What can hang from each mark
k_739: k_888
k_245: k_255 k_808
k_655: k_255
k_888: k_255 k_739
k_667: k_739
k_418: k_255 k_901
k_255: k_245 k_355 k_418 k_655 k_888
k_554: k_655
k_808: k_245
k_901: k_418 k_514
k_514: k_169 k_901
k_814: k_741
k_372: k_741
k_123: k_808
k_355: k_255 k_741
k_741: k_372 k_630

Known rows, with every way that one mark hangs from another
k_808[k_245]: [ -2   4   8  12 -11   5   2   1   7   1  17   7  -3  -2  13 -15  -5  -7
   3   2  -3  -1  -5   2   0  -4  -2  -7   0  -5   1   3  -3 -11 -13  -4]
k_655[k_255[k_245 k_355 k_418[k_901]]]: [-16   6   4 -14  -3   7 -30  24 -12  -3 -24  -6   5   4  48  17   3   3
 -11  15   9  18  21  11   4 -10 -11   7   6  -6 -26 -32 -10   3  -6 -31]
k_514[k_169 k_901[k_418[k_255]]]: [-29  15   3  -5 -21 -11  -7   8  -3  -7   5 -14  28 -14 -14  19   9 -12
 -12  -1 -12   6 -22   4  -5 -34 -12   3   3  18  12 -19  -1  26 -13  18]
k_739[k_888[k_255[k_245[k_808] k_355 k_418]]]: [-10  16 -17 -26  -8   5   5  16 -24  14 -14  16  -1  27  26  -3 -12 -26
 -14  21  19  12   9  10  34  -8   5 -32  13   1 -28 -30   6 -22 -13 -31]
k_901[k_418[k_255]]: [-14   6   1  -5  -5   2  -2  13  -8   8  -4  -3   1 -16   0   4   7  -7
  -8   8   1   4  -9  12  12 -21 -16   2  -7  12  18   5   3  16  -5   6]
k_814[k_741[k_630]]: [  8 -13 -11   2  -2  -8  -6   7  -5   4   1  -2  10   3  11  -9   4  -6
   4  -2 -12  -8  -5 -16   0 -14 -18  16  -5  -7 -13  -9   7   3 -20  18]
k_554[k_655[k_255]]: [-16  -1   0 -11   4  -1 -10   7  -1  22  -8  -5   3 -12   5  19   7  11
   1  10  -2  17  -6  -9  11  -3  -5   5   4  11  -5   1 -14  -4   3  -5]
k_655[k_255[k_245 k_355 k_418]]: [-16   5   7 -17   4   7 -32  28 -17   3 -12   3   5   7  38  14   6   2
 -15  13  13  15  18   4  12 -15  -3   0  -2  -8 -29 -21   2  -8  -9 -31]
k_901[k_418[k_255[k_245[k_808] k_655]] k_514]: [-22   5   3  -6 -32   2  10  14 -14  18   0  22 -19 -11  26 -14 -14 -16
   3  -2   6  10 -25  13  25 -16 -21 -18 -10  -3  -2  -8  13 -25   6 -15]
k_255[k_245 k_355 k_655]: [ -1  -1   5   9   1  14 -14  21  -5   5  -9   4  -9  11  30  -2 -12   2
  -4   0  -6   1   4   4  10  -3  13  -1 -13  -7 -24 -15   6 -11   2 -17]
k_739[k_888[k_255[k_245 k_355[k_741] k_418]]]: [ -2   6   2 -17   3   8 -17  30 -14  12 -23  13   9  16  14  -4   6 -17
 -19  12   6   4  18  14  45 -21  -3  -8   5  -4 -26 -36  11  -9 -36 -16]
k_514[k_901[k_418]]: [-17  13  -2  -7  -3   4   3   6   5  -6  19  -6  13 -15  -3  -2  -1 -13
  -3  -2  -4   8  -6  11  -7 -11  -6   6   7   7  15   2   8   3  -1   3]
k_901[k_418[k_255[k_245 k_888]]]: [ -8   9   2  12 -12  -5 -13  28  -3  12   5  12   2  -6  18  -5   1 -10
 -11   9   4   9  -6  28  12 -26 -18  -2  -6  14  -5 -13  16  -7 -21 -12]
k_554[k_655[k_255[k_888]]]: [ -8   4  -4  -3   4 -11 -14  15  -7  31  -7   3   4  -8   7  14   3   3
   8  12  -2  21  -9   9  11  -7   2   3  11  17 -15 -12  -4  -9  -7 -16]
k_372[k_741[k_630]]: [  7 -15 -14   3  -9  -9   0  19  -5   4  -8   0   5 -11   6  -9  -2 -14
   2  10 -15  -5  -4 -14  -3 -21 -10   7  -9  17  -7 -20  -8  14 -13  -1]
k_667[k_739[k_888[k_255]]]: [ -7  20  -1 -14  15  -1  15 -10 -15  13 -18   5  -3   7  -6  -7  -5 -25
  -9  20  -3 -10  -4   6  28  14  -7 -28  19  26   2 -18  -2  -5 -30 -13]
k_245[k_255[k_418 k_888[k_739]] k_808]: [-12  25  -9 -21  -7 -26 -16  -7 -37  18  -4  39 -14   0   8   9 -21 -11
  14  25  18   7  -9   8   9   7  -1 -25  38  19 -32 -41  10  -8   2 -36]
k_814[k_741]: [  1   1   2   3  -1  -4 -13  -2   0   1   4   1   5   7  10  -4  11   2
  13  -3  -4  -4   2  -4   5  -9 -16  10   6 -16  -3  -3   8  -2 -15  11]
k_355[k_255[k_245 k_418] k_741[k_372 k_630]]: [ 12  -9  -6 -13 -10  10 -25  25 -16   6 -19  12  16  -3  19  12   3   9
 -15  36 -11 -13  20  -5  30 -14  -2  12  -6  -5 -49 -35  28   0 -40  -4]
k_554[k_655[k_255[k_355[k_741]]]]: [-12   3   3 -11   0  10 -26  23 -11  20 -28   2   8 -10   5  12  21  12
   8   9  -4  10  -1  -5  28 -24  -1  15   4   2 -13 -26  -9  12  -7   1]
k_741[k_630]: [  7 -13 -12  -1  -1  -5   7   8  -4   3  -3  -4   4  -4   1  -4  -6  -8
 -10   1  -8  -6  -7 -11  -5  -4  -3   5 -10   8 -11  -6   0   6  -5   8]
k_255[k_355[k_741] k_418 k_655 k_888]: [  6   8   3 -10   8   2 -36  34 -29  24 -26   3   3   2  17  -7  -1  -9
  10   0  -4  10   1  27  29 -20  21  20  11  -9 -29 -38  26  12  -9 -25]
k_245[k_255[k_655] k_808]: [ -5   9 -11 -17  -7 -10   1 -16 -22  19  11  15 -29  -3   5  19 -21   6
  10  10  -2   4 -20  -1  20   4   2 -26  12   6 -15 -17  -4  -1  11  -5]
k_418[k_255 k_901]: [ -5   2   2   6 -14 -10  -6   7  -7 -10 -24 -14  -7  -6   8  12   0   0
  -1   9  -8   6  -6  12  -4  -9 -22   1   4  12   1 -17 -23  22  -3  10]
k_739[k_888[k_255[k_355[k_741] k_418 k_655]]]: [  0   3  -2 -27  15   8 -14  24 -31  27 -33  -4   1   4   2   1  -1 -22
  -7   8  -4   8   3  18  53 -17  16  -3  11   2 -19 -27  12   8 -23 -14]
k_901[k_418[k_255] k_514[k_169]]: [-26   6  13  -6 -27   1   6  10  -5  16 -11   5  18  -7  -9   6  10 -20
  -5 -11  -3  -1 -24   5  11 -29 -14  -3  -9   0  23 -11   9  10 -11   8]
k_255[k_245 k_418]: [ -7  -1   8  -7   2   0 -15  13   3   1   2   5   4   8  25   2  -2   2
 -14   5   9  11  14  -2   0   1  -7   4  -2  -9 -20  -6  11 -17  -4 -22]
k_245[k_255]: [ -2   5   0  -6   3  -5  -6  -6  -7  10  11  12 -15   1  -4  23  -8   6
  -3   8  -4  -1  -4   0   7  -1  -7 -17   4   5  -3 -12  -6   6  -5   6]
k_739[k_888]: [  3  -1 -14 -12   6  -1   7   6  -6   6  -3  -5   5   7   3 -11  -1 -10
  -6   1   3  -2   1   4  18  -1  -5 -11   3   7  -1  -3   2 -11  -9  -7]
k_808[k_245[k_255]]: [ -5   9   7   5  -8   0  -5  -6   1  10  28  18 -17  -1   7   7 -12  -1
  -1  10  -7  -3 -10   2   6  -5 -10 -25   3   1  -2  -9 -10  -6 -18   2]
k_355[k_255[k_418 k_655]]: [ -9  -2   2 -19  15   1 -14  10 -25  18 -14  -7  -8  -5  15  28  -6   4
  -8  20 -11  12   7   4  19   6  20   3  12  -4 -17  -5  15   7  -1 -14]
k_655[k_255[k_245 k_418[k_901]]]: [-14  -1   7 -14  -5  -4 -25  10  -2  -4 -11  -8   4  -5  38  20   3   9
 -11  13   7  21  16   6   0   0 -22   8   9  -2 -22 -20 -10  -6  -9 -28]
k_888[k_255[k_418[k_901]] k_739]: [-17  10  10  -9   0  -6  -4  -9 -13   1 -35   5  -3 -10  -1  15 -13 -17
   1  22   3   9   8   6  -6  17   0  -1  30  20  -9 -19 -11   8  -5 -20]
k_123[k_808[k_245]]: [  7  14  -3   8 -26   6  10   0  -6  -4  15   6  -2  -9  21 -13 -16   6
  15   1  -6  -5 -11  -2  11  -5 -20 -11  -8  -5   7   1  -3 -21  -4  -5]
k_655[k_255[k_245]]: [ -9  -3   6   0  -5  -4 -17   6   0  -4   7   7  -1  -5  19  13   7  10
  -9   8   7   7   8  -2   8  -8 -18  -6  -6   3 -19  -8  -6 -18 -16 -13]

Rows
[  3  16  -6  11 -36 -13 -26  32 -27  -2 -18  31  -6   9  22 -13   7  -4
   7  11   9   0  -8  22  27 -39 -15 -12   3   3 -38 -58   7   0 -20  -6]  k_418[k_255[k_245[k_808] k_355[k_741] k_888]]
[ -3   6 -17 -10 -17  -7  21  -4  -9   7   5  20  -6  14   8  -5 -10 -18
  -9  16  12   4  -2   5  29   0  -8 -39   9  12 -18 -16  -2 -33 -19 -13]  k_739[k_888[k_255[k_245[k_808]]]]
[  0  14  -3 -12   3 -14 -20   7 -16  17  -7   3  -8   4  16  24 -14  -4
   2  16  -2  18   2  27   1   2  -7  -3  26   6 -16 -37  -1  13  -9 -19]  k_245[k_255[k_418[k_901] k_888]]
[-15  -2   8 -17   4  -6 -27  13  -7   3   1   3   4  -3  28  16   7   8
 -15  11  14  18  14  -1   9  -7 -15   1   1  -3 -24  -9   2 -16 -12 -28]  k_655[k_255[k_245 k_418]]
[-13   8   5  -9 -22 -10  -5  12 -18  19 -30   5  18  11  11  25   0 -17
   2   8 -12  11  -2  22   4  -4  12   1  27 -10 -13 -46  15   7 -19 -15]  k_355[k_255[k_418[k_901[k_514[k_169]]] k_888]]
[ -4   5  10   5  -1   1  -9  -5  -5  20  25  13 -25  -7  14  10 -22   1
   4   7 -16   1 -16   3  13   0   0 -23   2   2  -8  -6  -7  -7 -13  -4]  k_808[k_245[k_255[k_655]]]
[ -6   9  -6   0 -16   8   4   4 -17  11  -8  20 -20  11  18   5 -19 -12
   1  13   1   7  -6   7  23  -3  19 -26   2   2 -28 -23   0 -14  -1 -15]  k_888[k_255[k_245[k_808] k_355 k_655]]
[  7  13  -1  -7  -6   2 -31  30 -19   6 -36   0  13   6  20  -6   6  -9
  10   5  -1  11  11  32  12 -18   4  23  22  -8 -20 -51  10  24 -13 -19]  k_255[k_355[k_741] k_418[k_901] k_888]
[-22   5   9 -10 -21  12  15   0   7  19   1   8  26  -4  -9  -3   8 -19
  -1 -17  -2  -3 -15   0   8 -14   1   4  -4 -11  25  -4  19  -2  -4  -2]  k_901[k_418 k_514[k_169]]
[ 22  -8 -13  -5 -13  10 -10   9  -7   5 -15   3  15  -9  -8 -11   2   2
   5  12 -12 -21  -1  -6  18 -14  -3  14 -10   5 -24 -22  14   9 -26  11]  k_355[k_741[k_372 k_630]]
[  1   5   2   3  -7  -9 -19  20   1   3 -11   2   6  11  37  -1 -10  -4
  -5   9   2  18  13  26  -7   2  -8  10  14  -2 -26 -29   8 -10 -10 -33]  k_255[k_245 k_418[k_901] k_888]
[ -2  11   1   1   3   3 -27  37 -12  11 -10  13   6  21  36  -6  -6 -11
  -8   7  10  11  15  24   4 -12  11   3   3  -9 -33 -33  20 -12  -8 -37]  k_255[k_245 k_355 k_418 k_888]
[-11   8   6  -8 -21 -11  -4  10  -7  17 -24   0  22  13  10   4  -3 -22
   6 -11  -4  13  -8  21  -6  -5   3   9  19 -11  -7 -41  11   1  -9 -23]  k_255[k_418[k_901[k_514[k_169]]] k_888]
[ 11   5   0   7  -6  -8 -18  13 -18   8 -10  18   2  -7  -6  10  15   3
   6  17 -10  -3   4  20  27 -17   6   3  17   2 -18 -32  18  10 -33   6]  k_355[k_255[k_888] k_741]
[-31  12   8   4 -27 -10 -12  13   7 -13  13  -3  28  -8   2  17   7  -6
 -21   0 -10   6 -15   2  -6 -33 -21   1  -4  14  -2 -25   2   8 -20  11]  k_514[k_169 k_901[k_418[k_255[k_245]]]]
[-12  15 -11 -32  -6 -11  -6  -8 -24  15   9  17 -14   5  10  21 -11   1
   1  17  13  11  -6  -2  14   0  -6 -21  20  -2 -15 -22   0   2   9 -14]  k_245[k_255[k_418] k_808]
[-26   6  -8 -26 -18  -6 -13   8  -4  16 -17   0   1  -2  45  20  -2  14
   0  23  10  34   2  -7   8   4 -18   3  20   2 -26 -25 -16 -15  12 -32]  k_554[k_655[k_255[k_245[k_808] k_418[k_901]]]]
[-18   2  12 -16 -21  -2   1   1   1   8 -26  -7  21   9   9  10   0 -13
   0 -13  -3   8  -5   0  -7   0  -2  10  12 -17   2 -28   2   5   0 -12]  k_255[k_418[k_901[k_514[k_169]]]]
[-11  10  10 -10   0  -1 -15   1  -6  18  23  13 -11   2  18  11 -13  -4
  -7  14  -1   8  -3   3   8  -5  -8 -16  10  -5  -9 -10  -1  -4 -14 -14]  k_808[k_245[k_255[k_418]]]
[ -2  14   5  -1  -2  -9 -22   8 -14  29   8   4 -18  -3  34  12 -30  -8
   8  14 -15  20 -11  32   8   1   0  -8  23   3 -20 -30  -2   0 -16 -30]  k_808[k_245[k_255[k_418[k_901] k_655 k_888]]]
[ 13  -3  -7 -12 -10  22 -30  37 -13   6 -27   9  21   8  27 -12   0  -1
  -9  17  -4 -12  17  -1  20 -23   2  19 -14 -10 -47 -42  25   1 -26 -15]  k_255[k_245 k_355[k_741[k_372 k_630]] k_418]
[ -1   8   0 -16  17 -14 -24  11 -26  34   4   6 -16   1  11  23 -21  -3
   1  11  -6  18  -8  22  17  -1  10  -7  16   6 -25 -24  15   2  -5 -25]  k_245[k_255[k_418 k_655 k_888]]
[  2  17 -14   8 -23  -1  -6  20 -15   3  -2  29  -4  22  31 -16 -10 -11
   7   9  13   3   0  19   8 -11  10 -17   7  -3 -33 -39  12 -20  -1 -26]  k_255[k_245[k_808] k_355 k_888]
[ -5   3  -7 -26  14  -4   7   6 -16  20 -11  -5   5   8  -4   7  -6 -25
 -17  14   7  13   6  12  27  -1   2 -17  14  10  -5  -4   5  -8 -20 -15]  k_739[k_888[k_255[k_418]]]
[-26   1  12 -25 -19  -7 -10  -1 -10  10 -26  -9  21  -2  11  25   9  -9
   0  -4   1  16  -5   1   2  -8 -11   6  14 -10  -3 -31  -7   6  -8 -17]  k_655[k_255[k_418[k_901[k_514[k_169]]]]]
[  2  19 -18  -8 -14 -18  -2  -7 -23  18  15  29 -18   6   2  12 -15  -4
  12  15   6   4 -17  15  13  -5  -1 -30  21  11 -19 -33   3  -5  -3 -10]  k_245[k_255[k_888] k_808]
[-17   7  -5  -7 -23  -1  -1  10 -13  12   3  10 -13 -14  26  -2  -9  -2
  -4  10   5  10 -18   9  24 -17 -15 -10  -6   9  -7  -5   9  -9   4 -13]  k_901[k_418[k_255[k_245[k_808] k_655]]]
[-11  16 -12 -30 -13 -11  -5 -11 -19   8  -5   7 -14   3  19  25 -14   3
   4  20   7  15  -4   5   5   7 -12 -14  28   0 -12 -32 -12  12  12 -14]  k_245[k_255[k_418[k_901]] k_808]
[-20   6  13  -5 -27  11 -10  21   1   2 -31   4  22  24  34   5  -3 -14
  -8 -10  -1   7   7   4  -5  -8   2   6   1 -25 -15 -47   4  -5  -3 -23]  k_255[k_245 k_355 k_418[k_901[k_514[k_169]]]]
[ -6  -6   8  -9   7   1 -18  14  -3  10  -1  -2  -4   3  31   4 -12   5
 -11   1  -1  15   7   0   8   5   3   8  -4  -8 -26  -4  14 -18   3 -29]  k_255[k_245 k_418 k_655]
[-28   6   8 -24  -4  12 -11  30 -13  29 -44  -7   2   2  31  12  -1 -10
   7   5   1  28   1   7   8  -4  -3  10  12  -8  -6 -26 -14  -1  13 -26]  k_554[k_655[k_255[k_355 k_418[k_901[k_514]]]]]
[-10  12  -5  -3   5   2 -21  29 -16  32 -21   4   4   2  15  10   3  -4
   8  14  -1  18  -6  15  14 -15  13   3   9  12 -18 -25  -4   0  -3 -20]  k_554[k_655[k_255[k_355 k_888]]]
[ -6  17 -13  -2 -22  -5 -18  18 -26   5  -2  26  -3   9  34  -1   0  -6
   7  16  16  10  -1  19  17 -19   0 -21   8   4 -37 -40   4 -19 -10 -31]  k_655[k_255[k_245[k_808] k_355 k_888]]
[  2  37  -4  14 -22  -1 -13  10 -35   8   0  41 -16  -4  24  -4 -34  -6
  27  18  -4 -15 -14  13  15  -9 -11 -32  12  18 -18 -44  -1 -18 -13 -26]  k_123[k_808[k_245[k_255[k_355 k_888[k_739]]]]]
[ -8   1  -4   2 -24 -14  -7   5 -18   0  -4   9 -22  -2  24   2 -14   5
  -1   9   1   8 -16   2  16 -10 -13 -18  -5   7 -28 -17  -4 -13   5  -8]  k_418[k_255[k_245[k_808] k_655]]
[-10  -3  11 -14  -3   2   1   9 -10  15 -26 -10  -9  -2  23  -2 -18 -14
   9  -9  -8  19  -4  14   3  12   0   9  10 -14  -4 -11   4  -7  13 -24]  k_255[k_418[k_901[k_514]] k_655]
[ 22  17  -7   4 -11  19 -26  25 -17  11 -24  16  13   7   1 -14   5  -5
  20  13  -4 -14   6  30  26 -23  17   6   4  -3 -27 -41  25   8 -26 -12]  k_255[k_355[k_741[k_372]] k_888]
[ -2  24  -2 -15  -8  12 -17  16 -35  21   4   7 -19  -2  40  14 -35   5
  10  11 -12   5 -12   6  29 -10  -3 -17  -3  -8 -14 -24   0  -7   3 -22]  k_123[k_808[k_245[k_255[k_355 k_418 k_655]]]]
[ -7   8  10  25 -13 -24 -23  19 -14  -6 -17  29  -9  -3  13  -6 -10  -8
   0  16   5  -2  -4  12  -2  -9 -19 -12   6  28 -34 -32   2 -17 -18 -20]  k_418[k_255[k_245 k_888[k_739]]]
